Each row was made from one small tree. The marks that hang from a mark follow it in brackets, in alphabetical order. Every link used is in the known rows. Write each row's tree.
In the rows, 128 means zero.
Known rows:
J{Y{F}}: [149 156 112 134 123  85  93 142 143 123 117 122 146 141 114 140 138 102
 134 156 137 108  87 135 115 107 147 162]
J{Y{E F{L}}}: [151 159 148 110 146 103  58 108 111 117 118 153 176 122 113 115 123  81
 140 135 129 118  97 155  98 133 155 125]
Y{F{L} N{C}}: [123 131 101 116 133  91 116 123  97 106 159 176 139 137 102 137 122 175
  66  99 169 127  77 128 109 192 133 169]
N{C Y{F J}}: [123 104 111 140 136  99 127 133 131 127 107 150 104  86  94 157 145 176
  80 163 135 132 158 177 100 159 135 168]
C{N}: [162 123 162 192 177 142 130 177 188 118 153 123 143 150 142 124 142 103
 142 146 134 134 111 137 159  94 106 157]
E{K Y{N{C{J}}}}: [105 100 111 143  77 149 156 138 107 162 146 108  86 131 153 157  90 110
 112  94 122 118 124  30 137 121 155 111]
C{J{Y{E}} N}: [158 145 179 187 200 144 105 123 167 144 106 122 167 163 171 123 112  25
 204 154 123 135 136 135 122  50 139 102]
E{Y{F{L}}}: [138 142 133 135  83 120  90 141 110 112 143 151 136 104 126 148 128 101
 112 130 103 117  97  88 142 139 138 107]
C{N{Y{F{L}}}}: [143 111 180 190 161 130 119 149 154 105 144 164 134  78 125 166 123 103
 140 161 146 123  93 128 148 149 106 144]
E{K Y{J{C}}}: [136 116 144  95  40 162 162 156 121 161 156  82  74 102 145 121 152 114
 120 135 117 131 168  88 134 100 103  98]
J{Y}: [168 141 127 145 138 121 112 164 168 134 138 104 156 149 140 127 140  96
 146 157 139 131 109 128 123  91 146 151]
E{K Y{N{C}}}: [112 104  87 121  55 152 146 167 123 144 158  97  75 126 127 137 107 142
  70  94 138 119 120  63 137 140 142 153]
C{J{Y{F}} N}: [147 155 153 185 164 108  97 135 152 135 108 133 145 149 147 160 118  46
 178 159 148 115  86 113 127  65 138 125]
E{Y{N}}: [133 141  84 150  79 136 178 155 137 129 147 108 114 157 153 128 118 131
 122 119 111 126 127  70 157 118 122 116]
F{L Y}: [141 115 162 151 159 163  94 154 138 102 162 136 155 107 144 143 161 159
 147 130 122 162 103 104 148 159 128 134]
C{J N{Y{E{K}}}}: [125  83 218 200 180 172 138 125 165 153 116 115 124  90 160 152  92  27
 208 157  92 120 143 100 164  99 128 101]
F{Y}: [134 119 141 162 154 149 114 163 155 107 142 109 137 134 134 143 172 161
 150 141 104 150 122 110 155 143 127 160]
Y{F J N}: [122 138  73 120 113  96 171 120 127 123 120 142 120 155 115 127 123 187
 109 110 147 122 115 152 133 138 100 125]
C{J}: [149 112 164 171 179 122 141 128 155 140 130 132 170 162 153 143 131  79
 179 147  83 133 118  97 152  98 145 107]
Y{E F J N}: [112 148  89 103 128 100 156  88 115 123 100 149 134 158 109 102 114 164
 119 103 122 117 144 183 123 136 104 109]
N{C{J{Y}}}: [151 130 137 155 169 113 102 140 141 151 124 126 158 155 148 148 131  88
 139 152 132 141 124 110  94  94 178 147]
E{K Y{J}}: [137 111 124 125  60 168 136 170 152 153 134  83  90  95 146 127 123 119
 114 130 110 127 149  96 149  98 121  90]
F{Y{J N{C}}}: [114 116  69 127 136 149 155 145 127 118 138 123  99 140 131 133 154 252
  84 101 163 169 159 142 115 169 110 156]
K{E{Y{F N}}}: [ 97 141  78  99 108  99 172 112 116 104 117 126 112 145 118 125 104 128
  82 116 144 104 106 109 138 128 142 135]
E{K Y{F J}}: [116 126 110 113  41 135 114 148 124 143 114 102  81  87 120 142 121 118
 102 125 111 105 130 104 142 112 127 102]
F{Y{E J{C{N}}}}: [132 133 179 134 168 177 135 132 136 116 134 117 115 133 148 100 191 158
 164 138 136 169 198 172 123 113  69 129]
Y{F N}: [125 140  90 134 120  87 156 127 127 113 135 142 134 163 110 135 123 152
 122 117 133 105  84 119 145 149 120 158]
Y{E F{L}}: [136 141 166 118 164 106  75  99 109 106 127 173 181 124 104 112 129 101
 137 123  98 117 101 157 127 145 141 121]

Write each row's tree:
[152 140 197 120 129 157 111 151 151 152 152  93 115 128 140 102 141  52
 169 147 160 119 135 128 117  79 103 157]	J{C{N} Y{E{K}}}
[113 138 120 107 133 100 125 121 130 102 108 123 129 124 111 127 126  99
  88 146 118 105 116 130 133 111 158 141]	K{E{Y{F}}}
[107 140 102  88 115 108 155 108 102  96 137 155 132 119 126 130  92 128
  83 111 160 117  88 103 133 151 141 112]	K{E{Y{F{L} N}}}
[133 127 142  76 121 133 189 126 128 127 133 105 112 125 143  96 159 128
  92 158 140 145 187 145 115  90 115 102]	K{E{Y{J{C}}}}
[130 116 157 128 152 124 114  96 112 120 104 170 150  72 115 132 119 125
 139 150 111 135 153 183 118 163 121  90]	N{Y{E F{L} J}}
[127 122 162  87 123 134  78 104 110 130 124 151 142  83 104 108 109 120
 127 109 120 115 116 162 123 147 122  88]	Y{E{K} F{L} J}
[133 141 136  76  85 134 161 117 110 157 150  95 114 150 141  97 121  87
 157 118 158 112 126 105 112 117 117 143]	J{C Y{E{K} N}}
[136 125 144 118 126 153 154 142 125 123 147 109 113 127 143 126 201 193
 142 149 131 168 174 138 125 135  87 139]	F{Y{J{C}}}
[ 95 122 109  92 120 103 106 107  93 129 124 139 109 131  78 119 106 145
  86  86 138  91 107 137 115 171 147 179]	Y{E{K} F N{C}}
[113 115  87 146 144 141 139 153 125 110 151 123 113 151 126 142 157 221
  95 106 150 152 127 111 129 176 130 195]	F{Y{N{C}}}
[104 143  80  92 139  93 132  93  99 122 104 160 125 152  88 103 123 195
  72  99 143 124 155 199  91 155 123 144]	Y{E F J N{C}}
[141 113 144 136 153 169 113 148 137 109 149 137 141  98 147 135 162 191
 134 129 138 179 135 138 136 154 108  94]	F{L Y{J}}
[134 121 158 121 170 173  93 117 123 111 128 145 160 102 146 110 153 173
 147 123 109 173 163 164 128 153 114  87]	F{L Y{E J}}
[100 129 120 102 106 107 127 105 109 130 124 128 120 136  97 119  98 123
 136  92 116  87  92 121 146 152 127 144]	Y{E{K} F N}
[150 165 137 104  98  83 116 130 116 131 138 118 134 147 113 133 169 101
 135 163 147 113 109 125  98 109 128 172]	J{C Y{F}}
[142 148 134 155 144  85  98 116 129 140 104 131 161 149 137 158 121  68
 168 154 115 111  92 104 116  89 162 123]	C{J{Y{F}}}
[140 166 126 119 140  89  74 113 129 122  97 130 164 150 105 115 130  82
 144 149 112 107 116 165 105 106 152 153]	J{Y{E F}}
[112 147 103 119 139  91 137  93 113 113 114 150 147 167 101 111 117 137
 133 109 107 105 110 149 136 147 123 143]	Y{E F N}
[125 121  90 108 157 125 157 115 125 134 119 144 133 161 118  89 127 187
  82 100 141 151 175 191  99 142 120 134]	Y{E J N{C}}
[141 120 174 132 149 142  95 112 139 167 109 100 152 133 153 124  98  27
 196 139 102 114 120 101 122  74 169  92]	C{J{Y{E{K}}}}
[119 120  80 139 122 158 174 142 139 120 133 112 112 144 148 128 145 225
 135 109 146 167 146 130 148 147  94 122]	F{Y{J N}}
[ 98 107 125 121 122 169 133 126 125 124 137 104 111 129 133 122 122 157
 162  90 117 128 123  97 158 160 120 135]	F{Y{E{K} N}}
[124 137 161 120 131 107  71  91 111 157  91 117 145 122 127 142  97  29
 189 134 101  91  98 108 117  94 172 107]	C{J{Y{E{K} F}}}
[104  98 142 123 156 134 142  94 107 156 129 130 128 146 130 124  91 106
 137  90 113 119 127 100 125 135 158 123]	Y{E{K} N{C{J}}}
[142  89 123 155 151 135 152 152 154 137 126 130 115  94 119 143 142 170
  85 166 131 155 177 169 108 148 133 152]	N{C Y{J}}
[114 107 149 113 134 178  99 129 137 133 115 100 118  95 131 114 147 159
 155 118 103 144 164 152 142 132 119 111]	F{Y{E{K} J}}
[151 140 183 130 169 150 155 130 150 131 137 129 131 152 142  83 163 113
 146 144 132 148 189 189 118  89  71 121]	Y{E J{C{N}}}
[108 103 149 119 111 129 122 105 128 141  93 125 106  62 102 137 108 114
 141 149 103 103 155 164 132 140 125 113]	N{Y{E{K} F J}}
[115 148  58 120  48 114 172 127 114 127 115 127  94 139 131 131 115 165
  96 109 126 119 137 113 138 122 106  99]	E{Y{F J N}}
[108 118  79 103 138 122 177 137 127 114 137 122 111 148 124 112 112 153
  39 118 159 135 139 115 114 135 156 158]	K{E{Y{N{C}}}}
[115 141  79 116  72 109 117 133  84 113 154 161 111 123 114 147 116 163
  56  95 152 124  99  88 113 175 140 144]	E{Y{F{L} N{C}}}
[121 115  83 120  34 166 185 157 136 155 144  89  76 114 155 125 100 144
 108 100 138 126 138  80 153 115 106  87]	E{K Y{J N}}
[117 122 116 117 150 171 141 106 106 111 135 149 142 125 149 109 132 209
 140  93 140 172 151 149 132 167  95  78]	F{L Y{E J N}}
[151 144 154 141 147  98  79 110 116 132 125 158 177 125 145 160 113  62
 168 144 135 123  72  96 114 109 162  92]	C{J{Y{F{L}}}}
[121 121 136 133 145 111 133  98 130 125  83 145 134  96 107 129 127 127
 140 158  90 122 172 192 122 140 122 114]	N{Y{E F J}}
